In the rows, 128 means zero.
Known rows, with every way that one mark hangs from another
k_489{k_477{k_673{k_24 k_245}} k_564}: [125 162  91 120 128 108 165 116 137 164 131 127 160 145  97 121 139 158
  97  96 149 104 167 140  95 173 113  91 133  89 101 134 141 151]
k_24{k_413 k_673{k_245{k_283} k_477}}: [116 148  79 144 148 128 169 154 141 117  86 159 101 189 108 174 153 146
 121  17  93 143 156  96 118 192 107  98 168  89 149 148 107 171]
k_564{k_489{k_477{k_673{k_24}}}}: [102 137 107 112 139 135 147 121 126 155 166 162 159 132  92  98 125 157
 111 116 161  92 135  93  75 156 119 118 119  88 132 109  98 160]
k_413{k_24{k_673{k_245}}}: [109 157 131 125 112 127 184 132 146 134 114 142 140 179 119 153 160 134
 106  46  47 129 158 147 101 153  96 115 153 100 175 128  95 153]
k_85{k_432 k_517}: [150 123 165 141  99 123 131 158 116 146 106 132 147 164  88 155 166 116
 112 100 104 121 123 117 110 108 102  77 106  70 192 130  84 128]
k_477{k_489{k_564} k_673{k_245}}: [110 146 114 113 123 128 174 105 120 171  96 127 176 129  99 140 141 180
 106  65 100  92 156 113  89 143 105  69 143 106 156 129 151 160]
k_283{k_588{k_517}}: [123 160 153 124 110 110 137 124 115 145 105 149 118 155 110 141 155 176
  90 101 131 124 106 110  99 123 130 113 138 102 174 116 106 148]
k_673{k_24{k_413} k_245{k_283{k_588{k_517}}}}: [123 162 159 156 124  99 179 121 137 132  76 148  71 182  88 107 171 165
 105  56 162 178 101  79  91 185 152 102 151  94 159 141 112 202]
k_432{k_81 k_85}: [137 165 130 132 139 162 136 156 135 182  88 141 161 174 146 129 131 179
  97  66  52 138 142 115 118 114 152  64 150  82 110 136 137 145]
k_564{k_489}: [108 136 130 126 133 140 153 138 118 149 137 163 167 144 108 143 119 141
  99 120 114 123 117  96 107 130 103 124 120 104 171 108  98 156]
k_673{k_245{k_283{k_588}} k_477}: [109 164  82 173 147 127 183 108 151 139  82 133 105 172 104 147 142 165
 110  61 135 135 139 110 126 175 114  82 155  90 149 152 106 148]
k_489{k_477}: [119 138 112 125 128 127 145 146 103 157 135 155 144 132 115 129 139 146
 108 115 136 118 143 116 119 146  94 117 139  96 130 131 114 125]
k_489{k_477{k_673{k_245}} k_564}: [118 156  75 106 125 119 168 117 117 162 130 129 161 146 108 147 135 164
 101  94 131  94 172 142 112 153  90  83 146 103 119 140 148 124]
k_564{k_489{k_477{k_673{k_24 k_245}}}}: [ 94 140  97 127 143 119 182 107 127 153 152 141 157 147  97  94 126 144
 116 110 161 108 152 109  79 164 102 109 125  98 138 126 115 158]
k_477{k_489{k_564} k_673{k_24}}: [118 148 135 112 119 133 134 121 138 176 117 143 173 113  77 116 143 189
  97  69 124  88 133  88  73 149 134  93 121  83 136 106 131 186]
k_564{k_489{k_477}}: [104 141 113 123 133 149 147 138 104 156 157 166 163 139 104 116 107 137
 106 137 138 121 123 100 123 137  78 121 128 109 146 119  89 149]
k_673{k_24}: [130 138 146 140 133 109 147 150 138 154 116 153 148 140 107 124 151 140
  95  98 133 128 127 105  92 154 138 130 118  77 133 112 116 162]
k_413{k_24}: [109 141 146 125 120 137 159 140 149 147 118 150 135 147 112 139 145 145
  89  68  82 116 124 101 101 133 114 124 141  93 179 119  93 143]
k_283{k_588{k_517{k_85{k_432{k_81}}}}}: [155 153 190 134 117 114 127 145 130 143  96 141  89 186 107 120 167 180
  94  86 115 156  87 140 122  99 150  41 119  87 164 145  75 133]
k_85{k_432{k_81} k_517{k_588}}: [151 157 164 143  93 130 114 173 155 157 101 138 130 184  98 157 147 158
 120  57  68 152 126 104 142 121 112  35 116  48 178 128  92 145]
k_489{k_477{k_673{k_24}}}: [119 135 111 114 137 113 141 133 122 159 142 144 141 126  99 112 156 164
 107  86 164  90 153 110  74 161 131 115 129  73 107 122 119 136]
k_81{k_432{k_85{k_517{k_588{k_283}}}}}: [135 157 171 171 112 148 136 128 164 175 111 147 173 160 112 147 158 152
 129  58  42 126 116 103  90 133 141  86 126  66 152 128 119 156]
k_588{k_517}: [129 127 143 111 120  98 140 147 112 142 105 151 135 141 116 159 148 164
  90  94 118 119 116 112  78 130 123 111 132 102 179 115 127 156]
k_413{k_24{k_673{k_245{k_283}}}}: [108 153 129 138 115 138 193 131 151 125 107 148 119 183 102 157 159 137
 118  20  65 147 149 146  94 186 101  84 160  82 184 144  96 167]
k_413{k_24{k_673}}: [113 157 145 112 110 144 148 148 146 135 132 162 140 163 109 156 156 149
  98  50  52 114 137 130 103 146 108 124 146  86 180 113  77 151]
k_564{k_489{k_477{k_673}}}: [ 98 139  93  99 139 141 149 120 105 153 163 162 159 133  99 124 124 163
 115 108 145  83 141  98  95 141  98 109 132 101 149 117 100 130]
k_673{k_24{k_413} k_245{k_283} k_477{k_489}}: [ 98 126 118 170 152 130 177 135 150 145  66 148 111 148  83  99 143 152
 122  29 136 154 121  36 100 184 127  99 152  92 145 146 113 214]
k_588{k_283 k_517{k_85{k_432{k_81}}}}: [151 123 177 135 126 116 136 160 124 139 105 165 112 167 119 135 156 146
  98  75  87 157  73 152  88 111 164  58 111  96 174 160 103 129]
k_283{k_588{k_517{k_85{k_432}}}}: [152 132 196 132 120 101 138 141 123 134 109 145 106 168 100 123 186 152
  98 104 134 133  76 140 107 115 132  82 124  99 177 138  72 134]
k_245{k_283 k_673}: [114 111 120 135 140 121 151 130 115 153 114 172 114 144 114 175 162 172
 130  52 125 127 139 108  93 189 130  87 129  78 146 140 136 151]
k_673{k_24{k_413} k_245{k_283{k_588}}}: [123 166 147 176 136 121 188 121 147 144  88 149  85 179  87 103 167 146
 110  53 158 183 118  78 114 192 148 110 153  81 128 143 104 179]
k_85{k_432{k_81} k_517}: [155 144 162 141  94 134 119 163 124 149  95 129 130 182  99 156 145 144
 109  80  82 144 131 115 122  89 119  38  98  57 185 136  85 128]
k_24{k_413 k_673{k_245{k_283{k_588}} k_477}}: [114 180  90 153 137 134 169 125 142 119  90 158  87 199  99 157 162 167
 120  24 101 145 144  96 139 187 118 103 174  85 139 145  87 165]
k_588{k_283 k_517{k_85}}: [134 116 165 126 135 116 144 139 110 133 126 170 122 140 118 136 160 143
  90 103 105 135  87 135  61 124 138 125 124 109 178 142 120 137]
k_432{k_81 k_85{k_517{k_588{k_283}}}}: [140 184 149 150 110 180 119 151 161 177 109 150 163 183 127 133 132 171
 117  56  18 151 126 107 113 126 140  61 143  61 146 139 133 151]
k_477{k_489{k_564} k_673{k_24{k_413} k_245}}: [112 148 135 122 130 124 169 121 138 167  93 141 150 142  84 105 154 174
 103  47 117 116 136  61  85 158 132 101 142 101 129 118 140 195]
k_81{k_432{k_85}}: [133 142 156 153 139 127 153 128 136 175  87 136 170 153 130 139 157 164
 112  68  79 117 130 110  97 124 146  91 136  83 115 128 127 151]

Rows
[117 153 120 127 124  98 189  90 122 138  84 134  87 164  98 150 174 201
 116  40 154 117 134 129  64 170 140  55 159  89 179 148 130 150]
k_477{k_673{k_245{k_283{k_588{k_517}}}}}
[114 148 126 128 123 117 171 106 140 172 100 125 174 128  85 113 145 176
 102  69 126 103 147 110  76 156 125  79 126  92 135 121 142 188]
k_477{k_489{k_564} k_673{k_24 k_245}}
[155 122 181 122 124 105 128 169 118 138  92 141 107 174 116 136 161 159
  97  76 102 151  94 139 103 102 139  40 115  88 171 146  94 139]
k_588{k_517{k_85{k_432{k_81}}}}
[113 147 120  98 118 141 136 124 121 172 111 144 179 113  84 143 137 192
 100  66 106  79 138  97  84 128 115  84 131  94 155 114 137 158]
k_477{k_489{k_564} k_673}
[148 142 165 159 137 133 141 170 161 156 123 171 127 175 119 132 154 148
 118  52  72 167  86 139 130 142 155  61 125  74 142 150 104 123]
k_517{k_85{k_432{k_81}} k_588{k_283}}
[119 162 124 171 126 123 194 106 130 148  94 140 107 164 102 137 157 156
 115  74 138 156 132 131 119 170 122  80 157  89 148 153 117 145]
k_673{k_245{k_283{k_588}}}
[114 140 111 124 146 102 180 132 124 149 124 143 114 151 108 103 166 150
 115  62 159 121 156  86  89 171 128 127 151  91 109 132 132 145]
k_489{k_477{k_673{k_24{k_413} k_245}}}
[112 151 112 140 131 145 120 140 153 164 102 142 179 125  80 119 109 167
  91  89 113 107 119  73 112 146 116 105 116  91 132 106 105 204]
k_673{k_24 k_477{k_489{k_564}}}
[119 132 119 142 151 104 193 132 142 140  91 145  93 164  92 126 177 162
 116  13 149 138 142  78  70 196 159  98 151  71 129 144 134 169]
k_477{k_673{k_24{k_413} k_245{k_283}}}
[144 118 171 157 140 122 154 163 155 146 137 177 143 156 110 132 170 119
 119  71  85 146  83 144 114 160 136 104 128  88 156 145 101 123]
k_517{k_85{k_432} k_588{k_283}}
[107 150 104 157 133 126 154 122 157 163  88 127 181 142  91 114 112 152
  98  85 112 123 132  91 112 156 100  95 127 104 136 122 126 204]
k_673{k_24 k_245 k_477{k_489{k_564}}}
[146 171 151 132 109 172 114 154 127 176  93 118 160 185 127 133 135 169
 103  81  44 138 153 102 113  91 124  47 131  61 146 140 116 147]
k_432{k_81 k_85{k_517}}
[153 135 169 147 137 118 135 181 163 156 112 153 121 178 117 134 158 161
 114  50  79 163 108 131 145 139 131  48 130  65 142 137  94 140]
k_517{k_85{k_432{k_81}} k_588}
[148 156 162 158  94 140 121 165 153 155 114 158 131 182  99 156 139 141
 122  55  56 156 107 115 124 129 135  50 111  57 187 138 100 131]
k_85{k_432{k_81} k_517{k_588{k_283}}}
[106 174 114 136 116 142 184  79 129 167  91 133 135 139  75 126 149 202
 117  48 131 114 143 113 103 170 118  39 156  92 152 146 128 166]
k_477{k_489{k_564} k_673{k_245{k_283{k_588}}}}
[125 183 127 147 124 131 183 124 126 127  96 163  88 195  99 149 176 159
 126  32 107 169 139 112 128 188 121  97 171  90 143 145  98 163]
k_24{k_413 k_673{k_245{k_283{k_588}}}}
[ 99 125 106 130 133 136 108 122 151 167 110 157 169 131  93 136 124 188
 110  76 113  96 126  73 102 166 118  97 101  90 127 110 128 206]
k_245{k_673{k_24 k_477{k_489{k_564}}}}
[110 128 149 123 137 118 150 121 129 166 114 145 150 104  89 105 163 180
 113  59 135  90 137  82  59 146 141 108 124  77 147 108 120 169]
k_477{k_489 k_673{k_24}}
[ 96 127 102 152 148 122 172 121 132 153  84 136 153 134 116 132 131 152
 116  76 102 110 147  88 114 137  89 103 144 111 164 132 123 164]
k_673{k_245 k_477{k_489}}
[105 142  88 154 134 146 167 120 142 157  76 133 158 142  83 142 111 165
 112  58 104 129 138  92 122 169  88  53 148 102 159 148 126 193]
k_673{k_245{k_283} k_477{k_489{k_564}}}
[113 142 121 138 125 126 180 106 144 165  91 130 151 131  69 116 143 179
 115  45 137 120 143 108  72 189 132  48 135  76 141 142 140 203]
k_477{k_489{k_564} k_673{k_24 k_245{k_283}}}
[136 158 153 150 114 170 128 150 152 170 122 153 181 165 119 131 149 143
 120  75  35 129 119 106  97 143 125  98 141  74 157 133 129 152]
k_432{k_85{k_517{k_588{k_283}}}}
[108 146  96 126 125 149 120 140 135 164  97 146 178 123  89 142 107 173
  95  85  96  94 127  79 125 126  93  97 131 105 152 115 115 177]
k_673{k_477{k_489{k_564}}}
[157 128 169 141 137 122 140 170 131 153 105 143 119 171 117 134 161 146
  99  76  95 152 113 140 128 108 140  53 116  77 142 151  90 117]
k_517{k_85{k_432{k_81}}}
[149 101 184 135 132 105 147 152 117 130 118 169 129 157 110 134 171 120
 105  93 104 138  70 149  70 127 146  95 112 108 182 152 102 128]
k_588{k_283 k_517{k_85{k_432}}}
[136 147 182 127 127 109 138 126 119 138 118 148 102 152 108 122 172 174
  86 110 133 135  96 126  95 116 128 107 132 100 170 129  94 144]
k_283{k_588{k_517{k_85}}}
[114 145 153 153 140 130 145 123 138 152 111 184  73 166  94 126 177 182
 125  41 158 155 108  61 107 203 170 118 133  69 119 131 110 178]
k_245{k_283{k_588} k_673{k_24{k_413}}}
[ 98 125 102 145 136 151 118 120 153 164 100 164 150 133  76 138 123 192
 119  50 130 113 120  67 101 201 127  70 112  75 135 130 124 219]
k_245{k_283 k_673{k_24 k_477{k_489{k_564}}}}
[151  96 183 120 129  93 139 166 117 132 105 148 122 157 106 138 178 135
 100  94 120 127  90 137  89 117 126  83 116  97 186 140  95 141]
k_588{k_517{k_85{k_432}}}
[ 98 161 118 190 146 136 178  95 157 155  79 136 116 146  79  89 138 168
 123  63 152 140 128  84 109 183 122  79 144  83 146 144  97 199]
k_673{k_24 k_245{k_283{k_588}} k_477{k_489}}
[111 127  78 162 156 117 183 131 141 139  80 132 123 159 112 164 136 150
 115  57 123 130 149 111 107 175 105  83 150  88 153 153 124 154]
k_673{k_245{k_283} k_477}
[118 132 124 134 150  94 186 134 140 146  99 139 116 158 110 126 176 159
 104  45 137 122 148  80  72 164 150 129 142  88 126 122 135 157]
k_477{k_673{k_24{k_413} k_245}}
[117 137 114 143 153 120 132 168 154 139 100 159 119 154 104 127 145 150
  91  67 126 123 120  42 108 153 140 150 132  85 124 112 101 172]
k_673{k_24{k_413} k_477}
[106 150  89 143 130 135 160 123 139 161  83 129 180 139  99 140 114 161
  98  84  91 108 143  97 127 134  83  85 142 118 155 129 132 179]
k_673{k_245 k_477{k_489{k_564}}}
[127 148 146 149 102 139 130 145 143 150 136 161 146 149  98 156 146 140
 116  82  74 138 119 105  99 147 107 117 124  72 186 122 117 142]
k_85{k_517{k_588{k_283}}}
[126 161 107  97 128 131 128 149 131 158 135 156 139 145  82 115 145 167
  89  80 148 104 137  75  99 167 130 118 135  86  89 117 119 155]
k_489{k_477{k_673{k_24{k_413}}} k_564}
[100 129 115 129 137 145 107 139 147 163 102 174 146 143  92 129 134 184
 106  57 109 108 117  28 112 167 129 122 116 100 126 110 122 213]
k_245{k_673{k_24{k_413} k_477{k_489{k_564}}}}
[124 156  84  93 120 135 133 133 113 162 139 146 164 131  96 150 132 177
  92  93 134  78 156 126 104 145 102  91 141  92 117 125 132 125]
k_489{k_477{k_673} k_564}
[138 152 173 156 108 134 129 138 162 174  97 124 167 166 104 144 164 171
 124  56  55 120 135  89 109 123 117  77 131  55 150 115 117 169]
k_81{k_432{k_85{k_517{k_588}}}}
[118 138 119 109 144 117 142 148 122 150 135 161 115 135  95 104 165 161
 106  64 162 102 143  65  87 163 139 137 143  83 106 119 114 144]
k_489{k_477{k_673{k_24{k_413}}}}
[ 93 139  84 115 143 126 183 105 108 150 147 143 154 144 111 123 128 152
 117 109 141  96 160 118  98 149  83 101 141 110 154 132 119 132]
k_564{k_489{k_477{k_673{k_245}}}}
[111 166 107 182 150 125 179 124 165 133  79 144  85 182  90 111 153 158
 108  43 151 160 122  65 121 190 146 110 154  81 123 145  94 177]
k_673{k_24{k_413} k_245{k_283{k_588}} k_477}
[126 147 122 139 129 123 182 153 123 122  98 163 105 187 107 164 171 141
 125  25  97 166 146 112 110 193 114  99 164  89 145 145 117 171]
k_24{k_413 k_673{k_245{k_283}}}
[121 162  98 112 132 115 161 132 130 158 122 138 142 156  90 110 146 156
  98  76 147 115 153  94 100 173 119 112 147  97  97 130 139 162]
k_489{k_477{k_673{k_24{k_413} k_245}} k_564}
